Each row was made from one walk, in order. Every step used is in the known rows, and no mark comes twice. Write each row's walk.
Known rows:
F > G: [ -9  18  -6   0   3 -16   8  44  27  -5 -22  12  10 -42  -4  18 -26  11
 -38 -11  -1  46   4 -22   7 -14]
K > E > H > P > G > B: [ 16  34 -32 -44  10  29   2  66  28 -38 -32   4   0   5  40  34  -6  57
   8 -64  -6  12  20  -8  -8  -8]
U > G > P > H > E: [ 15  36 -36   9   7 -14  23  24  29 -12 -39  -6   4 -26   5  22 -25  17
 -22 -20   6  54   3  17  -5 -10]
H > P: [ 12  28 -19 -27  10  -1  16  56   3  -7 -26   4   4  -9  -9  35 -11  41
   1 -17  17  12  -2  -5   0 -11]
U > G > B > K > E: [ 43  39 -35  14 -22 -21  22  43  26 -14  -6  -2 -10 -26  28  42 -15  16
 -43 -35  26  29  12  -4   1 -46]
U > G > P: [ 22  20 -31  21   8 -12  38  25  18 -13 -15   1   4 -32   4  21 -14  12
 -37 -11  19  36   7  -2  14 -10]
K > E > H > P > G: [ -2  25 -34 -51  11  11  27  60  14 -30 -24   7  12   7  32  44  -5  66
  20 -64 -17  19  13 -14 -13  -5]
H > E > K > B > G > P: [ -6  35 -27 -17   9 -38   4  43   7 -39 -42  14  11  -6   9  20  -9 -21
 -13  -6   1  46  19  21  20 -24]
P > H > E > K > B > G > F: [-23  39 -21 -51  19 -45  -7  52  30 -48 -52  13  32  -7   0  16 -29 -30
  -8 -28 -31  68   0  29  -5 -35]
G > B > K > E: [ 29  27 -18   0 -35 -16   8  54  10 -12 -16  16 -14 -18  12  44 -14  17
 -41 -21  31   8   3   7  -2 -42]
U > G > P > H > E > K > B: [  7  34 -50 -14  14 -38  14  25  30 -22 -46   6  20 -13  24  17 -14  -4
   5 -46   0  63  16  34   5 -15]
H > P > G: [  0  27 -26 -30  14   4   9  58   5  -8 -24  -5   0   0  -1  27 -11  54
  -3 -27   6  25  11  -7 -18 -16]
A > E: [ 15   0   0  14 -19   0  33  47   1  -7 -13  15  13 -13   1  14 -14  39
 -40 -11  25  38 -10   9  13 -10]
U > G > B: [ 43  33 -26  16   5   3  19  39  41 -14  -8  -9   2 -36  17   4 -17  21
 -40 -20  14  38  13  -2   1 -18]
F > G > P: [-10  14  -9  13   3 -13   2  37  20  -8 -36  19   1 -41  -8  24 -26  -6
 -47  -2  14  36   7 -18  25  -8]
H > E > A: [ 33  26 -35 -21 -13 -26  -2  40  17 -16 -26   8  18   1 -21  14 -17  36
   7  -3  17  53  14  19  13 -15]
E > H > P > G > F: [ -5  27 -31 -48  32  14   8  56  16 -30 -41   3  27  -1  -2  22 -10  46
   6 -49 -18  29   2 -11   4  -2]
K > B: [  4   6  -6 -23 -11 -33  22  55   3   9 -19  25   8 -21   8  21 -12  16
 -26 -22  11  20   2  11 -24 -19]
B > G: [ -4  27  -4  -6   9 -19  27  48  10 -29 -10   3   9 -29  -7  19 -18   5
 -45   8 -11  39   2 -10  -4 -27]
P > G > B > K: [ 20  32 -26   9 -15  -6  -9  50   4  -8 -20  -3 -11 -21   0  12  -5  28
 -52 -18  17  30  15   4 -13 -44]
E > H > P: [ 10  31 -27 -35  25  10  25  52   4 -22 -33   7  22 -11   3  30   4  52
  20 -36  -8  15  -2 -11  15   5]
P > H: [ -5  14  -9 -16   0 -10  20  43  16 -11 -21  13  13 -29  -9  19 -22  22
 -23 -18  -9  36  -9  12 -24 -15]
A > E > K > B > G > F: [ -8   8  -5 -17   8 -32  14  53  13 -47 -29  21  37  -1   7  11 -17 -25
 -39 -26   0  59  -1  15  37 -33]
B > G > F: [ -7  25  -2 -16  14 -21  15  53  19 -36 -19   6  17 -27 -22  20 -30 -14
 -52   7 -11  39  -7  -8   5 -30]
P > H > E > K: [  2  30 -33 -25   3 -10  11  39  25 -31 -34   9  26 -10  -2   9 -14  30
  19 -22 -14  63   0  32  -1 -10]
B > K: [ 13  24 -19   3 -17 -28  24  43 -12   2 -15   9   3 -26 -18  30  -5  25
 -35  -3  17  24  -5   3   2 -35]

Write each row's walk:
[ -6  23  -7   7   9 -15  21  41   3 -35 -23   7   1 -27 -11  26 -16 -13
 -55  18   4  28   4  -5  15 -22]	B > G > P
[ 16  29 -34 -29  -7 -27 -10  37  23 -21 -38   8  21  -3 -22  17 -26  29
  11 -15   0  63   8  28  -1 -19]	P > H > E > A
[  0  26 -19  -5  -7  -8   7  36  14 -11 -50  13   0 -18 -12  25 -24  16
 -19  -6  11  35  -4  27  -8  -7]	G > P > H > E
[  7  23 -29  12  14 -14  29  23  25 -16 -26   1   8 -35   3  22 -22   4
 -35 -23   1  46   1   7  -1 -13]	U > G > P > H
[-10  22  -1 -24   5 -41  21  57   5 -14 -18  13   7 -24   8  23 -15  -8
 -45  -9  -8  30   7  -1 -20 -35]	K > B > G
[-19  31 -17   1   3 -14 -12  35  30  -9 -61  12   0 -35  -8  25 -36  -3
 -30 -12   2  56   2   1   6  -9]	F > G > P > H > E
[  5  17 -23 -17  17  26  24  54  -2 -26 -34  -1  21  10  20  17   5  73
   0 -54  -1  39   5  -8  18   1]	A > E > H > P > G
[ -7  37 -29 -32   6 -56 -24  39  11 -34 -59  12  11  -1 -12  29 -27 -29
 -20 -12  -1  55  20  26   5 -37]	K > B > G > P > H > E > A
[  9  37 -23  -2 -12  -9  -3  50  28 -29 -33  17   3 -38  28  38 -11   9
 -35 -48  -4  32  12 -26  27 -29]	F > G > B > K > E > H
[-12  18  -4  -9   6 -38  15  48  -3 -19 -32  19  -2 -24   3  29 -14 -27
 -55  -2   7  20   8   3  -1 -29]	K > B > G > P
[-14  21 -14 -38  20 -43   8  53  19 -46 -26  18  33 -15  -1  15 -19 -34
 -24 -19 -18  50   6   9  14 -35]	E > K > B > G > F
[ 42  42 -43   5  -8  -8  32  39  27 -30 -12  -2   7 -29  40  36   1  29
 -26 -57   1  30  13  -9  16 -31]	U > G > B > K > E > H
[-20  41 -25 -42  14 -42   3  48  22 -40 -42   6  21 -12  13  16 -16 -11
  -1 -27 -31  66  11  26 -13 -34]	P > H > E > K > B > G
[  8  -4 -14  -7 -12 -22  26  48   2 -17 -19  27  29   0  21   7  -2  19
 -13 -36  19  47   4  27  25 -14]	A > E > K > B
[  1  13 -22 -27  21  24  13  57   8 -32 -45   5  29  12   5  17  -9  55
  -8 -56  -1  40  -4  -6  26  -1]	A > E > H > P > G > F
[ 33  42 -52 -34 -15 -17 -33  59   9 -28 -33  -2 -10  24   3  51 -12  34
  -1 -46  32  24  34   2  14 -55]	H > P > G > B > K > E > A
[ 20  52 -43 -20  17  16 -11  56  -1 -22 -42  -9  -2  -6   9  24  13  50
  -9 -49   1  18  17 -11  11 -27]	E > H > P > G > B > K
[ 28  46 -36 -30  -4   7   5  62   5 -28 -37   9  -3  -5  22  57   5  39
   3 -54  14  -3   5  -8  21 -27]	G > B > K > E > H > P
[ 21  19 -22  -3  11 -18  32  37  34 -15 -11   0  22 -30  -6  17 -29  11
 -36 -20   5  47  -4  -5   5 -17]	U > G > F
[ -5  10  -9  -6   3 -32  25  50   4 -41 -18  15  27  -3  21  10  -6  -6
 -32 -22  -1  58   9  13  27 -31]	A > E > K > B > G
[ 11  22 -26 -17 -20 -21  41  45  -4 -22 -15  21  14 -18  15  47   2  36
 -10 -41  -6  20  -4  -5   8 -24]	B > K > E > H
[ -8  21 -32 -27   0 -30  -1  38  13 -20 -56  27  16  -7   9  19 -11  -3
   9 -33   4  45   8  45   1 -10]	G > P > H > E > K > B
[ -6  22 -29 -62  15   9  17  63  21 -37 -36  13  22  10  18  45 -20  47
  14 -64 -17  20   3 -12  -4  -5]	K > E > H > P > G > F
[ 27  31 -24 -10 -22  -4  18  51  10 -28 -21  17   4 -23  24  38   3  27
 -23 -41   6  11   4  -1  13 -27]	G > B > K > E > H
[ 12  19 -19  -9 -35 -35  33  48  -5  -6  -8  19  -4 -15   3  54 -13  27
 -28 -20  20  16  -5   2  -7 -39]	B > K > E
[ 18  36 -25 -21  12  22 -16  64  20 -14 -31  -7 -11  -5   7  18 -11  44
 -16 -29  17  17  20  -2 -14 -20]	H > P > G > B
[-15  18   2 -33  10 -43   9  60  13 -21 -30  17  15 -23  -5  25 -28 -27
 -53 -11  -9  31  -3   0 -11 -37]	K > B > G > F
[ 19  43 -35 -25 -15  -1 -11  67   6 -14 -29  -1 -24   5  17  54 -11  40
 -19 -44  29   8  19  -3 -12 -48]	H > P > G > B > K > E
[-10  24 -19 -29  15 -41  18  49  11 -39 -16  14  24 -17  13  13  -6 -15
 -16 -17 -19  48  16   9   5 -31]	E > K > B > G
